Known rows, with every step that occurs:
P > G > M > X > V > D: 2.50 2.75 0.20 -1.35 -1.83 0.43 1.82 -1.31 3.00 -1.40 -2.64 -0.20 -3.47
 1.09 2.47 2.91 0.08 0.04 -3.36 -0.84 -5.99 -1.66 -2.47 -1.94 1.01 1.04
 -1.52 -2.68
D > S > X > M > G: -0.02 2.51 -1.33 -1.77 -0.63 1.42 -0.58 0.39 1.56 -0.29 -2.11 2.31 -0.11
 -3.64 2.35 0.56 -2.41 1.12 -0.44 -0.39 -3.33 2.02 -1.86 -2.04 0.63 3.04
 1.19 -0.03
D > S: 0.36 -0.14 1.01 -0.20 0.09 -1.74 1.88 -1.13 0.40 0.45 -0.17 -1.06 -2.00
 -1.16 0.55 -0.58 -1.97 2.44 1.60 -0.40 -0.86 0.34 -0.76 -0.96 1.93 1.26
 0.40 -0.50
U > G > M: 0.56 0.51 0.65 -0.55 -0.27 1.93 1.92 -3.34 -0.14 -1.30 -1.06 0.93 -0.95
 -2.03 1.91 0.37 -2.81 1.46 -0.99 -0.41 0.00 -0.79 -1.14 -1.12 0.93 3.04
 0.63 -0.81
S > D > M > X: 0.75 0.98 -2.89 -1.19 -0.89 -1.15 -0.49 -2.01 1.44 0.56 -1.26 0.90 -0.33
 -0.83 2.18 1.49 -0.12 -2.69 0.32 -0.17 -2.98 0.60 0.29 -0.55 -1.27 1.46
 1.84 -0.37
M > G: -1.13 1.00 1.23 -0.69 -1.91 1.82 -1.21 -1.35 0.17 0.06 -0.62 0.00 0.57
 -1.72 1.65 0.22 -0.48 1.97 -0.92 -0.93 -0.15 -0.41 -0.64 -1.01 -0.40
 2.02 -0.20 -0.25
G > M > X: 1.03 1.71 -1.17 -0.80 -1.66 0.43 2.51 -0.85 0.12 0.55 -1.83 1.19 -1.04
 0.34 1.78 1.42 -1.82 -1.46 -0.56 -0.55 -2.10 0.20 -0.41 -0.47 0.40 1.66
 -1.01 -1.28
V > D > S: -0.12 -0.06 1.62 0.19 -0.77 -2.43 -0.30 -2.48 2.60 -0.32 -0.68 -0.81
 -2.71 -1.08 -0.51 -0.29 -0.68 0.91 1.89 -0.63 -1.97 -0.38 -3.08 -1.11
 1.10 -0.17 -0.49 -1.77
X > M: 0.03 0.48 -0.10 -0.36 -1.37 1.86 0.56 -1.69 2.20 0.40 -1.18 0.87 -0.10
 -0.64 2.11 0.05 -1.71 -0.69 0.87 -0.04 -2.34 0.45 -2.23 -1.36 0.86 2.06
 0.32 -0.16
S > X > M > D > V: -1.14 2.78 -2.71 -0.93 -0.48 1.30 -1.99 1.23 2.27 -0.95 -2.34 2.48 -0.47
 -0.87 1.97 0.77 -1.34 -2.90 -1.39 -0.22 -2.15 -0.84 -1.84 -2.19 2.80
 1.17 1.97 -1.08
V > D: -0.86 -0.14 1.33 0.99 -1.68 -0.60 -1.61 -3.06 2.55 -0.40 -1.27 0.09
 -1.37 0.14 -0.19 0.27 0.14 -1.14 1.10 -0.33 -1.77 -0.85 -3.03 -0.45
 -0.27 -0.01 -0.58 -1.38
D > M > G: -0.90 0.36 0.46 -1.50 -1.70 2.02 -1.65 -2.34 1.72 -0.50 -0.53 0.57 0.76
 -2.26 3.41 0.28 -0.49 0.84 -1.35 -0.37 -0.96 -0.06 -0.27 -1.27 -0.73
 2.52 1.56 -0.82
G > M > X > V: 2.04 1.47 -0.93 -1.04 -0.15 0.40 4.03 -0.44 0.32 -0.80 -2.18 -0.02 -2.27
 1.25 2.67 1.38 -1.97 -0.70 -2.88 -0.68 -3.48 -0.34 0.04 -1.67 1.76 1.29
 -1.14 -1.83
P > G > M > D > S > X: 0.94 3.06 -0.50 -1.74 -0.93 -0.18 -0.23 -0.50 3.00 -1.41 -1.87 3.24
 -2.66 -2.10 1.28 1.97 -1.38 2.24 -2.52 -0.44 -2.68 0.53 -2.29 -0.61
 2.11 1.86 3.13 -1.59
M > G > U: -1.28 1.28 0.41 -0.53 -1.64 1.92 0.65 -0.96 0.50 -0.54 -1.06 1.52 1.50
 -2.27 2.71 0.14 -1.87 0.17 0.60 -0.70 -1.26 -1.78 0.07 -0.14 -0.01 2.91
 -0.73 0.32
V > D > M > G > P: -0.05 -0.03 2.27 -0.33 -2.16 2.03 -2.73 -4.85 4.48 -2.63 -2.00 1.64 2.13
 -2.44 3.43 1.31 0.96 -0.83 -1.25 -0.45 -1.83 -0.77 -2.76 -1.14 -0.61
 1.36 -0.10 -2.49
U > G > M > D > V: -0.23 2.49 0.36 -1.60 -0.29 1.73 0.22 -1.69 0.87 -2.25 -0.75 0.47 -1.55
 -1.88 2.13 0.73 -2.23 1.54 -2.98 -0.93 1.90 -3.43 -1.26 -2.26 3.82 1.88
 1.32 -2.12
M > D: -1.34 1.00 0.99 -0.80 -2.29 0.48 -1.96 -1.22 1.17 -0.50 -0.37 -0.02
 -1.20 -0.12 0.96 0.15 0.16 0.73 -0.05 -1.02 0.44 -0.84 -2.12 -0.23 1.20
 0.39 1.22 -1.37
M > X > V: 1.19 1.11 -0.95 -1.10 -0.28 0.02 2.49 0.75 -1.14 0.29 -1.39 -1.73 -2.47
 1.36 2.53 0.55 -1.06 0.26 -1.19 -0.14 -3.46 -0.70 0.31 -1.85 1.37 1.15
 -1.30 -1.03
X > V > D > M > G: 0.05 0.39 1.32 -1.16 -0.98 0.90 -1.79 -3.21 4.00 -2.75 -1.62 -0.50 -1.40
 -1.20 3.60 0.43 0.43 0.14 -3.33 -0.90 -3.46 -1.14 -1.93 -2.69 -0.35
 0.79 0.49 -2.54
M > D > S: -0.10 1.31 1.41 -1.52 -1.38 -1.97 -0.47 -0.95 1.42 -0.67 0.07 -0.79
 -2.38 -1.26 0.65 -0.33 -0.74 2.74 0.67 -1.31 0.24 -0.28 -2.15 -0.84
 2.84 0.40 1.37 -1.52
D > V: -0.54 0.05 0.03 0.83 0.28 -0.07 1.18 -0.45 0.58 0.43 -0.65 -0.58 -0.48
 0.02 0.95 0.12 -1.64 -0.15 -0.20 0.00 0.16 -2.07 0.17 -1.90 2.43 1.20
 -0.47 -0.58

Rows:
0.84 -0.47 1.76 0.22 0.09 2.40 1.24 -3.44 -0.55 -1.39 -1.20 -0.21 1.26
 -2.36 2.78 0.36 -1.51 2.61 0.52 0.25 0.20 -1.32 -1.37 -0.87 1.88 3.14
 -0.26 -0.38
U > G > P
1.15 2.24 -1.05 -2.10 -1.42 1.73 2.17 -1.55 -1.93 0.04 -1.38 0.43 -1.50
 -1.47 2.59 1.23 -2.38 0.69 -0.84 -0.27 -1.51 -0.62 -0.30 -1.27 0.74
 2.99 -0.75 -0.96
U > G > M > X
0.24 2.70 1.47 -1.55 -2.79 1.90 -0.13 -2.16 3.21 -1.33 -1.03 1.68 -1.48
 -0.43 1.96 1.98 -0.10 2.03 -2.50 -1.23 -0.86 -1.22 -2.82 -0.41 1.72
 1.94 2.04 -1.80
P > G > M > D
-1.11 1.57 0.19 -0.43 -0.87 -0.08 -1.24 0.01 1.11 -0.69 -0.22 -0.49
 -1.12 0.08 0.94 0.29 -0.48 0.10 -1.27 -1.03 1.15 -2.79 -0.94 -1.65 3.25
 0.34 0.81 -1.46
M > D > V
0.42 1.26 -1.54 -0.25 -0.38 -1.03 -1.02 -1.34 3.95 -0.62 -2.62 2.24
 -1.96 -1.94 0.48 0.40 -1.74 -2.16 1.60 0.40 -5.11 1.53 -3.99 -1.58 0.45
 0.78 0.75 -1.24
V > D > S > X > M
-0.45 0.63 -0.89 1.53 1.37 -1.32 0.15 -1.52 1.63 -0.15 -0.96 0.37 0.30
 -0.84 -0.18 0.79 -1.18 -1.38 -0.67 -0.66 -0.30 -2.04 0.10 -1.48 1.23
 0.76 0.64 0.01
S > D > V
1.69 2.22 -0.75 -2.31 1.88 -0.05 1.44 -0.94 0.61 -3.88 -2.01 1.28 -3.81
 -2.48 2.44 0.47 -3.10 2.98 -3.69 -0.64 -2.00 -0.14 -1.38 -2.36 3.61
 1.66 2.55 -2.51
U > G > M > D > S > X > V
1.67 2.93 -0.76 -1.63 -2.60 1.47 2.24 -0.52 0.79 1.01 -1.62 0.88 -1.47
 0.06 2.54 2.76 -0.98 0.99 -1.51 -0.62 -3.25 -0.41 -0.86 -0.89 0.63 2.90
 -0.38 -0.81
P > G > M > X
0.43 2.47 -1.00 -2.34 0.20 0.02 -0.02 -1.37 0.22 -2.64 -1.65 2.70 -2.49
 -3.50 1.29 0.64 -2.94 2.09 -1.58 -0.51 -0.59 0.20 -1.78 -1.22 2.46 2.21
 2.74 -1.86
U > G > M > D > S > X
-0.70 2.48 -0.45 -1.33 -1.63 1.41 -0.97 0.11 2.98 -0.80 -1.04 0.41 -0.70
 -0.43 2.29 0.41 -1.00 -0.90 -1.02 -0.87 -0.39 -2.19 -2.39 -2.45 3.23
 1.10 1.06 -1.31
X > M > D > V
-1.17 0.77 -0.42 -1.45 -1.40 2.13 0.28 -2.04 1.99 -1.01 -0.98 1.95 1.55
 -2.90 4.39 0.17 -1.92 -0.93 0.13 -0.26 -1.94 -1.25 0.59 -0.36 -0.67
 3.30 1.12 -0.28
D > M > G > U
0.36 1.39 1.37 -0.60 -1.82 4.27 0.17 -2.34 2.45 -1.43 -2.23 1.74 3.05
 -2.60 3.73 1.20 -1.06 0.98 -0.96 -1.07 -1.33 0.16 -2.79 -1.48 1.10 3.18
 -0.60 -0.70
X > M > G > P
-0.54 0.87 -1.00 -0.73 -0.05 0.98 -3.32 -2.09 3.53 -2.75 -2.84 1.90
 -0.86 -1.56 3.40 0.98 0.16 -1.75 -3.75 0.09 -4.95 -0.02 -1.43 -2.12
 -1.15 0.80 1.45 -2.15
S > X > V > D > M > G
-0.53 2.03 0.00 -1.83 -2.80 1.73 -1.56 -1.42 2.82 -0.82 -1.16 1.00 -0.78
 -0.69 2.02 0.27 -0.47 -0.36 0.25 -1.16 -1.23 -0.21 -3.19 -1.09 1.45
 1.15 1.49 -1.03
X > M > D
0.66 0.06 0.01 0.23 0.50 1.88 -2.16 -3.15 4.18 -4.31 -3.74 2.50 1.28
 -1.90 4.10 1.81 0.21 -1.92 -4.15 0.08 -4.83 0.03 -2.27 -1.93 -0.10 1.08
 0.81 -2.80
S > X > V > D > M > G > P
-0.49 0.83 -2.56 0.11 -0.48 1.71 -0.49 -0.49 1.71 0.28 -2.57 3.12 -0.05
 -1.13 1.70 0.55 -1.99 -2.63 0.35 0.76 -3.66 1.62 -1.85 -0.87 -0.02 2.10
 1.46 0.35
S > X > M
0.94 1.43 0.89 -0.22 -1.46 1.70 2.07 -2.32 2.49 -0.23 -1.28 1.47 -0.82
 -0.71 1.74 1.86 -1.32 1.79 -1.75 -0.37 -1.89 -0.61 -1.37 -0.66 0.79
 2.72 0.87 -0.80
P > G > M
1.23 -0.14 1.76 0.14 0.87 -2.70 1.38 -1.91 3.03 -2.03 -1.26 -2.02 -4.13
 -0.03 0.73 -0.34 -1.04 1.96 -0.13 -0.73 -3.51 -0.79 -2.53 -2.23 2.25
 -0.45 -0.77 -2.35
X > V > D > S
-0.01 2.92 -0.82 -1.42 -1.41 0.38 -2.72 -1.13 3.62 -1.22 -2.65 2.46
 -1.07 -3.40 1.25 0.58 -1.10 -0.43 0.08 -0.67 -4.67 1.31 -3.91 -2.12
 -0.25 1.62 0.21 -1.10
V > D > S > X > M > G
0.11 -0.20 1.59 -0.70 -1.01 2.66 -0.55 -3.22 2.37 -1.60 -1.46 1.37 2.88
 -2.67 4.32 1.06 -0.50 0.83 -1.62 -0.50 -0.76 -0.11 -0.85 -0.94 0.37
 2.78 0.81 -1.12
D > M > G > P
-0.40 2.84 -1.80 -1.34 -1.07 0.20 -1.05 -0.62 4.03 -1.82 -3.19 4.12 0.05
 -4.06 2.21 0.59 -2.18 -2.21 1.54 -0.40 -5.55 -0.12 -3.25 -1.32 -0.05
 2.40 -0.08 -0.76
V > D > S > X > M > G > U
0.93 1.33 -0.27 -0.69 -1.17 -0.96 0.13 -0.72 1.00 -0.54 -2.14 -1.48
 -3.21 1.65 1.63 0.89 0.27 -1.27 -0.64 -0.46 -4.73 -1.35 -1.74 -2.00
 0.63 -0.36 -2.30 -2.22
M > X > V > D
1.56 0.50 -1.61 -2.12 -0.25 0.14 1.88 -0.15 0.33 -0.35 -1.31 -1.36 -2.29
 0.78 4.38 0.68 -0.81 -0.72 -1.84 0.47 -4.36 -0.27 0.72 -2.27 0.92 1.34
 0.56 -1.39
D > M > X > V
0.18 -0.33 1.54 0.94 0.01 -0.66 -0.09 -2.33 2.77 -1.63 -1.88 -1.27 -2.58
 0.96 0.86 0.05 -0.02 -0.22 -0.99 -0.36 -3.16 -1.36 -2.40 -1.79 0.93
 -0.47 -0.92 -2.09
X > V > D
-0.52 1.66 -0.93 -1.03 -0.15 -1.61 -1.70 0.24 0.70 -0.86 -1.26 1.71
 -2.44 -1.58 0.24 0.06 -1.26 0.75 0.21 -0.34 -1.27 1.05 -1.75 -0.50 1.89
 0.52 2.23 -1.14
M > D > S > X
0.26 0.83 -1.06 -1.53 -2.80 -0.58 -1.76 -2.25 2.16 0.21 -1.46 0.07 -1.84
 -0.05 2.27 1.05 0.60 -3.05 0.70 0.26 -3.95 -0.42 -1.72 -1.17 -1.25 0.43
 -0.05 -2.02
V > D > M > X
1.29 1.93 -0.73 -1.07 1.65 -1.30 1.88 -0.16 2.46 -3.36 -2.45 2.08 -3.64
 -0.72 1.57 0.83 -2.51 0.75 -3.63 -0.98 -2.88 0.85 -1.31 -1.64 3.37 0.28
 2.20 -2.63
G > M > D > S > X > V
1.98 1.51 0.22 -1.23 -0.24 -3.02 1.61 -0.26 1.24 -0.74 -1.70 -2.56 -4.46
 0.61 1.02 0.54 -0.58 1.06 0.14 -0.52 -4.83 -0.66 -2.00 -2.48 2.00 -0.30
 -1.94 -2.30
M > X > V > D > S
0.01 -0.45 -1.16 0.36 0.37 -0.78 -0.60 -3.62 3.07 -0.63 -0.81 1.44 0.06
 -1.42 1.68 0.69 -0.54 -2.11 0.26 -0.12 -1.73 0.44 -0.33 -0.44 -0.93
 1.29 3.01 -0.43
S > D > M
